Each row comes from the steps of one path. Every step used is in the known rows, and no mark comes twice. Write the path behind each row, first mark first.
Known rows
guve-degibep-notel: 13.4, -8.6, 22.1, -1.0, 3.8, -23.5, 7.8, -5.9, -3.4, -0.7, 11.9, 9.4, 2.1, 4.7, 8.1, -9.1, -1.1, -5.8, 15.2, 7.0, -13.4, 3.4
bikizi-puli: 1.2, 7.5, -7.7, 3.4, -8.4, -0.2, -17.5, -2.9, -1.0, -14.5, -15.9, 20.0, 18.2, -4.6, 11.0, -9.0, 10.2, 12.8, -3.8, -7.8, -0.9, 1.9
puli-falo-gisu-guve-degibep: 0.8, -19.6, 23.1, 3.2, 13.8, -29.1, 8.3, -8.6, -4.9, -6.9, 29.3, 1.5, -26.5, -1.4, 2.8, 3.1, 11.0, -17.9, 10.8, -9.6, 7.3, -10.4
zutaku-puli-falo-gisu-notel-degibep-guve: -16.7, 12.2, -17.8, 1.8, -17.8, 31.8, 30.2, 24.5, 3.9, 15.8, 0.1, 31.8, -43.6, -21.1, -4.5, -3.8, 25.4, 18.7, 21.1, -9.6, 18.4, -13.7
notel-degibep: 18.1, 4.5, -2.6, 17.3, -4.5, -0.9, 9.6, 1.2, -0.5, -1.9, -17.5, 22.6, -0.5, -17.4, 21.0, 2.1, 6.8, 0.6, -11.3, -0.4, -2.2, -14.4
puli-bikizi-gisu: -1.7, 2.9, 20.9, 27.1, -6.3, -21.9, 4.1, 0.3, -5.9, -10.8, -36.0, 12.0, 6.2, -20.1, 6.2, -12.1, 12.1, 0.5, -51.2, 0.8, 6.4, -6.6
guve-gisu-zutaku-puli-falo: 3.2, 16.8, 12.5, -31.4, 10.9, 11.2, -8.9, -24.3, -2.7, 18.7, 33.9, 8.0, 15.8, 5.6, 4.5, 10.2, 30.2, 20.9, 19.5, 5.6, 13.9, -14.3
guve-gisu: 16.2, 1.3, 15.5, -11.8, 3.6, -15.4, -4.9, -7.1, -6.1, -3.5, 6.5, 15.5, 12.6, -9.0, 15.9, 6.6, 22.8, 7.3, -11.3, 0.7, -3.7, -0.2
puli-falo-gisu: 2.0, -8.9, 17.6, 0.8, 14.4, -9.9, -1.0, 3.8, -12.8, -10.7, 13.1, 8.6, -10.9, -1.6, 7.0, -6.2, 26.9, 8.5, 6.8, -5.2, 11.4, -3.3
gisu-zutaku-puli-bikizi: 0.1, 22.5, 6.7, 26.0, 2.7, 15.5, 7.1, -11.4, 6.0, 8.6, -9.0, -2.9, 17.5, 17.1, 17.0, -7.5, 13.2, 16.0, -11.9, 7.7, 7.6, -22.9
bikizi-puli-falo: -9.2, 9.7, 3.3, -12.5, 0.3, -6.7, -21.9, -8.4, -10.0, -7.8, 7.1, 16.9, 21.3, -6.9, 2.3, -7.2, 8.4, 8.2, 0.9, -10.5, 19.4, 1.8
falo-gisu-notel-degibep-guve: -2.9, -3.3, -14.6, 25.9, -23.3, 25.4, 33.8, 35.1, 5.7, 7.1, -20.1, 27.3, -42.7, -31.3, 5.9, 0.5, 14.1, 14.7, 10.0, -6.5, 2.0, -11.8
zutaku-gisu-guve-degibep-notel: 9.1, -3.3, 18.3, 16.1, -4.5, -28.8, 17.2, -2.6, -2.2, -1.4, 17.1, 12.8, -2.4, 21.1, 5.5, -3.0, 13.5, -11.0, 18.1, 6.9, -26.3, -7.9
bikizi-gisu-zutaku: 8.9, -3.6, 9.7, 15.9, -5.5, 5.2, -5.5, -9.7, 2.0, -0.2, -22.2, 11.6, 16.9, -17.9, 1.6, -1.7, 19.5, 19.9, 3.9, 5.2, -3.0, -14.3
zutaku-gisu-notel-degibep: 10.1, 3.4, -14.0, 24.3, -10.4, 18.9, 21.6, 23.3, 3.8, 5.0, -18.3, 24.4, -4.0, -12.4, 17.4, -4.5, 21.4, 14.7, 3.3, 0.0, 2.2, -19.4
puli-bikizi-gisu-guve-degibep-notel: -3.2, 1.4, 35.1, 26.9, -12.0, -39.0, 20.2, -6.6, -4.1, -3.4, -12.6, 4.8, -5.1, -6.9, -4.3, -5.5, -9.4, -29.4, -25.0, 2.0, -8.6, -6.1
bikizi-gisu-guve: 8.7, 2.8, 8.3, 28.7, -8.8, -18.2, -1.2, -7.8, -1.4, -18.8, -20.9, 14.3, 11.6, -16.7, 2.3, 1.1, 19.6, -6.2, -12.3, -8.2, -6.8, -11.0
notel-degibep-guve: 3.7, 6.1, -5.3, 16.4, -20.9, -4.0, 19.2, 7.5, 0.3, 7.2, -15.7, 36.4, -15.6, -29.4, 9.5, 5.7, 4.1, 7.7, -13.2, 0.3, -0.6, -14.2
zutaku-gisu: 9.1, -1.3, 4.1, 15.3, 1.9, -9.9, 2.2, 2.9, -4.8, -9.4, -7.8, 22.1, 7.7, 8.6, 16.1, -9.3, 33.6, 19.6, -9.3, 4.4, -10.8, -8.3
degibep-notel: 15.0, 11.5, 14.1, 14.8, 1.1, -10.3, 3.5, 3.1, -10.0, -7.2, 3.2, 9.6, 18.9, 9.1, 11.5, -8.4, 11.7, 3.4, 16.4, 4.9, -10.3, 1.4
falo-gisu-zutaku: 12.2, -7.4, 7.2, 20.7, 5.7, 16.3, 4.7, 3.2, 0.9, -2.3, -3.1, 0.9, -7.2, 7.2, 13.7, -0.4, 24.9, 22.2, 22.1, 3.2, -8.3, -13.5
zutaku-gisu-falo: 3.4, 1.5, 7.3, 6.5, 20.8, -4.0, 7.8, -3.2, 5.3, -7.5, 7.3, 5.7, 21.4, -9.9, 10.9, -12.7, 21.6, 18.5, -3.0, 7.1, 1.0, -9.7
falo-gisu-guve-degibep-notel: 11.6, -11.0, 20.2, 19.3, -0.1, -20.8, 20.3, 3.6, -1.5, -7.9, 14.1, 3.1, -25.1, 15.2, 4.5, -0.7, 7.8, -16.1, 28.1, -0.9, -24.7, -0.5
zutaku-puli: 9.2, 15.2, -6.2, 7.1, 4.4, 1.1, -4.1, -8.3, 2.1, -10.5, -8.7, 16.5, 13.2, 10.4, 15.4, -10.9, 29.8, 15.7, -1.2, -1.9, -7.1, -5.9
zutaku-gisu-guve-degibep: 8.6, -13.2, 10.3, 14.6, 1.3, -29.9, 11.2, -8.6, 3.4, -6.5, 9.8, 14.0, -5.2, 8.2, 11.5, 0.3, 18.3, -7.5, -3.2, 0.8, -14.2, -15.8

Write each row's path
-7.2, 16.6, 6.4, 20.3, -7.9, -9.4, 4.8, -4.3, 0.5, -8.7, -39.2, 19.3, 1.4, -5.2, 3.8, -17.3, 26.8, 9.4, -45.5, -0.5, 0.7, -6.3 | zutaku-puli-bikizi-gisu
-8.5, 29.1, 2.0, 0.4, -26.3, 18.2, 28.0, -3.4, 10.4, 36.4, -9.2, 28.7, -21.5, -14.4, 7.2, 17.2, 8.8, 16.5, -21.5, 10.9, 2.9, -24.9 | notel-degibep-guve-gisu-zutaku-puli-bikizi
-2.6, 12.8, 6.0, 29.3, 4.2, 22.5, 14.5, 2.7, 6.3, 3.8, -14.6, -1.7, -13.2, 23.7, 14.2, -9.8, 25.4, 21.2, -4.3, 5.6, -2.9, -18.3 | falo-gisu-zutaku-puli-bikizi
2.3, -3.1, 10.1, 5.3, 12.2, -8.0, 1.0, -8.3, 6.6, -10.7, -14.4, 5.5, 22.6, -41.9, -1.4, -12.2, 11.2, 10.2, -13.9, -0.3, 6.9, -3.8 | bikizi-gisu-falo
13.7, -10.3, 12.5, 16.6, 5.6, -29.3, 5.6, -16.2, 3.6, -9.4, 12.0, 1.8, 2.6, -4.8, 12.3, 3.7, -0.9, -18.9, -2.8, -5.8, -3.6, -13.2 | gisu-guve-degibep
2.6, -9.5, 31.1, 2.0, 9.0, -27.3, 16.1, -1.3, -10.5, -3.1, 37.8, 0.4, -22.4, 11.1, -3.6, 0.7, 6.8, -22.0, 34.6, -3.4, -3.3, -1.8 | puli-falo-gisu-guve-degibep-notel
-0.2, 5.7, -14.2, 21.0, -23.3, 18.2, 26.0, 20.4, 6.2, 10.5, -14.2, 25.5, -11.8, -34.5, 9.2, 2.8, 0.0, 8.5, 3.5, -4.3, 14.0, -16.0 | gisu-notel-degibep-guve
-5.0, 4.4, -16.0, 21.0, -28.1, 16.9, 31.8, 27.2, 5.8, 14.2, -17.7, 38.4, -18.8, -23.1, 7.0, -1.7, 20.0, 19.7, 0.1, 1.4, 4.3, -18.7 | zutaku-gisu-notel-degibep-guve
13.4, 16.1, 2.0, -14.7, 2.0, 17.0, -3.6, -17.7, 6.3, 13.2, 9.1, 11.2, 14.5, 9.4, 12.5, 9.0, 32.0, 24.8, 13.8, 7.0, -8.1, -13.0 | guve-gisu-zutaku-puli
17.4, 2.3, 16.8, -8.9, 2.6, 4.9, -3.8, -13.6, -0.6, 11.1, 14.1, 4.1, 18.9, -2.8, 14.6, 14.7, 17.4, 15.3, 9.7, 7.8, -2.2, -12.8 | guve-gisu-zutaku
7.9, 6.0, -7.2, 15.3, 4.1, 28.7, 5.3, -1.8, 7.9, 1.3, -6.8, 7.6, -11.2, 21.3, 11.5, -6.6, 38.2, 31.5, 27.0, 3.7, -13.7, -13.2 | falo-gisu-zutaku-puli
-12.6, 0.1, 3.0, -7.9, 0.9, 0.0, -14.6, 6.6, -9.9, -10.9, 2.6, 19.4, -10.1, -0.4, -0.3, -9.3, 21.7, 14.7, 8.0, -11.5, 8.8, 5.4 | bikizi-puli-falo-gisu
-11.5, 0.0, 2.8, -6.3, 0.5, 20.6, -13.7, -1.2, -4.3, 3.0, 8.3, 7.7, -2.1, 3.0, -2.1, -2.1, 16.8, 22.7, 29.9, -4.9, 10.8, -5.5 | bikizi-puli-falo-gisu-zutaku
3.8, 10.0, -5.4, 9.0, -9.0, 17.3, -5.5, -13.8, 8.4, 3.3, -24.9, 18.2, 10.3, -3.4, 0.2, -6.6, 33.2, 29.0, 7.7, 4.5, -8.9, -15.1 | bikizi-gisu-zutaku-puli
-7.0, 15.8, 19.6, 21.7, -14.8, -26.9, 20.2, -11.0, 3.0, 0.2, -14.7, 11.5, -11.8, 6.7, -6.5, -10.5, 5.9, -19.1, -19.3, 1.6, -15.0, -7.0 | zutaku-puli-bikizi-gisu-guve-degibep-notel
-3.7, -5.7, 7.5, -4.8, 11.2, -15.4, 9.0, -13.1, 1.0, -3.6, 27.1, 7.4, -31.4, 11.6, 0.0, -2.4, 24.8, -9.2, 14.8, -10.4, 1.5, -10.5 | zutaku-puli-falo-gisu-guve-degibep
-0.8, 20.8, 6.4, 22.0, 5.0, -5.7, 6.3, -5.1, -0.2, -6.4, -14.6, 7.4, 10.8, 11.8, 18.2, -14.4, 18.2, 6.0, -32.7, 1.3, 4.2, -10.6 | zutaku-puli-bikizi
2.2, 1.2, 12.6, -12.9, -12.0, -16.2, 4.2, -2.0, -5.1, 4.0, 8.7, 29.4, -4.6, -21.2, 5.3, 10.2, 19.2, 13.1, -11.8, 1.9, -2.0, 0.0 | degibep-guve-gisu
11.0, -20.1, 12.1, 20.5, 4.8, -22.3, 12.7, -2.8, 3.8, -12.9, 6.8, 3.9, -30.7, 1.5, 10.4, 1.4, 12.5, -13.7, 7.3, -7.2, -15.0, -9.6 | falo-gisu-guve-degibep
-7.6, 5.8, 12.6, 21.2, -9.5, -27.3, 13.8, -16.5, 8.0, -5.0, -21.6, 11.9, -13.2, -6.1, -0.2, -8.0, 8.4, -16.7, -41.7, -4.1, -3.7, -14.5 | zutaku-puli-bikizi-gisu-guve-degibep
6.3, 5.9, 2.6, -11.7, -22.8, -7.7, 17.3, 3.9, -0.4, 15.1, -4.5, 41.2, -21.2, -33.8, 8.6, 18.8, 10.9, 7.6, -15.1, 2.1, -5.4, -10.2 | notel-degibep-guve-gisu
-5.7, 11.6, 6.4, -8.4, -0.3, 11.9, -10.2, -20.0, 0.9, 8.4, -2.3, 15.8, 14.6, -6.9, -8.6, -5.1, 31.9, 23.4, 12.5, 2.0, 13.0, -15.1 | bikizi-gisu-zutaku-puli-falo
12.3, -2.7, -12.0, 28.8, -5.8, 26.6, 25.3, 30.1, 6.0, -0.9, -20.6, 11.9, -26.9, -17.6, 16.8, -3.0, 16.8, 8.6, 12.2, -7.7, 0.9, -12.3 | falo-gisu-notel-degibep
-26.8, 6.2, -18.1, -2.4, -30.2, 30.4, 15.4, 30.6, 1.4, 13.0, -7.9, 35.4, -40.0, -34.5, -9.3, -1.2, 5.6, 15.2, 18.7, -15.2, 22.4, -5.2 | bikizi-puli-falo-gisu-notel-degibep-guve
-2.6, 4.5, 16.8, -4.6, 7.6, -14.2, 16.7, -6.2, -4.2, 0.6, 34.0, 7.3, -27.9, 24.8, -5.8, -4.8, 20.0, -12.4, 37.8, -3.9, -8.2, -2.0 | zutaku-puli-falo-gisu-guve-degibep-notel
11.1, 4.2, 17.9, -19.5, 21.5, -9.2, 1.0, -12.8, 5.2, -1.1, 23.0, -2.4, 26.9, -30.1, 10.7, 4.2, 9.2, 6.8, -5.6, 3.3, 7.9, -1.5 | guve-gisu-falo
-6.9, 2.0, -12.7, 19.4, -36.4, 14.3, 23.9, 21.7, 6.7, 8.5, -39.6, 38.5, -19.8, -54.2, -6.1, -0.3, 8.5, 13.0, -8.6, -5.9, 7.9, -13.0 | bikizi-gisu-notel-degibep-guve
2.8, -6.6, 17.3, 3.2, 14.4, 11.0, -0.5, -2.9, -7.0, 4.4, 19.8, -2.5, -5.6, 3.9, 5.0, 1.2, 21.8, 17.2, 25.5, 2.1, 13.9, -14.5 | puli-falo-gisu-zutaku
17.9, 8.0, -4.9, -2.4, -9.8, 14.1, 15.8, 13.5, 3.1, 11.6, -5.0, 17.0, -1.6, -29.8, 17.8, 12.2, 10.4, 2.9, -0.2, -2.9, 7.6, -12.3 | guve-gisu-notel-degibep
-6.3, 5.4, 11.6, 32.1, -9.0, -1.1, 11.6, 13.6, 0.5, -7.2, -33.3, 2.5, 12.0, -25.2, 4.6, -15.3, 7.1, 2.3, -35.8, -4.3, 20.7, -9.0 | puli-bikizi-gisu-notel
0.7, 8.1, 4.4, -18.8, -4.9, -0.9, 24.0, -2.0, 9.5, 18.4, 9.8, 24.9, -9.1, -55.4, 4.2, 16.3, -1.9, 7.2, -10.3, 4.4, 6.4, -10.0 | notel-degibep-guve-gisu-falo
2.8, 24.0, 14.7, -1.5, 2.2, 9.8, 5.3, -14.5, 4.3, 16.8, 3.4, 1.2, 12.5, 10.7, 15.6, 6.0, 18.9, 15.0, -17.3, 9.8, 3.2, -17.1 | guve-gisu-zutaku-puli-bikizi
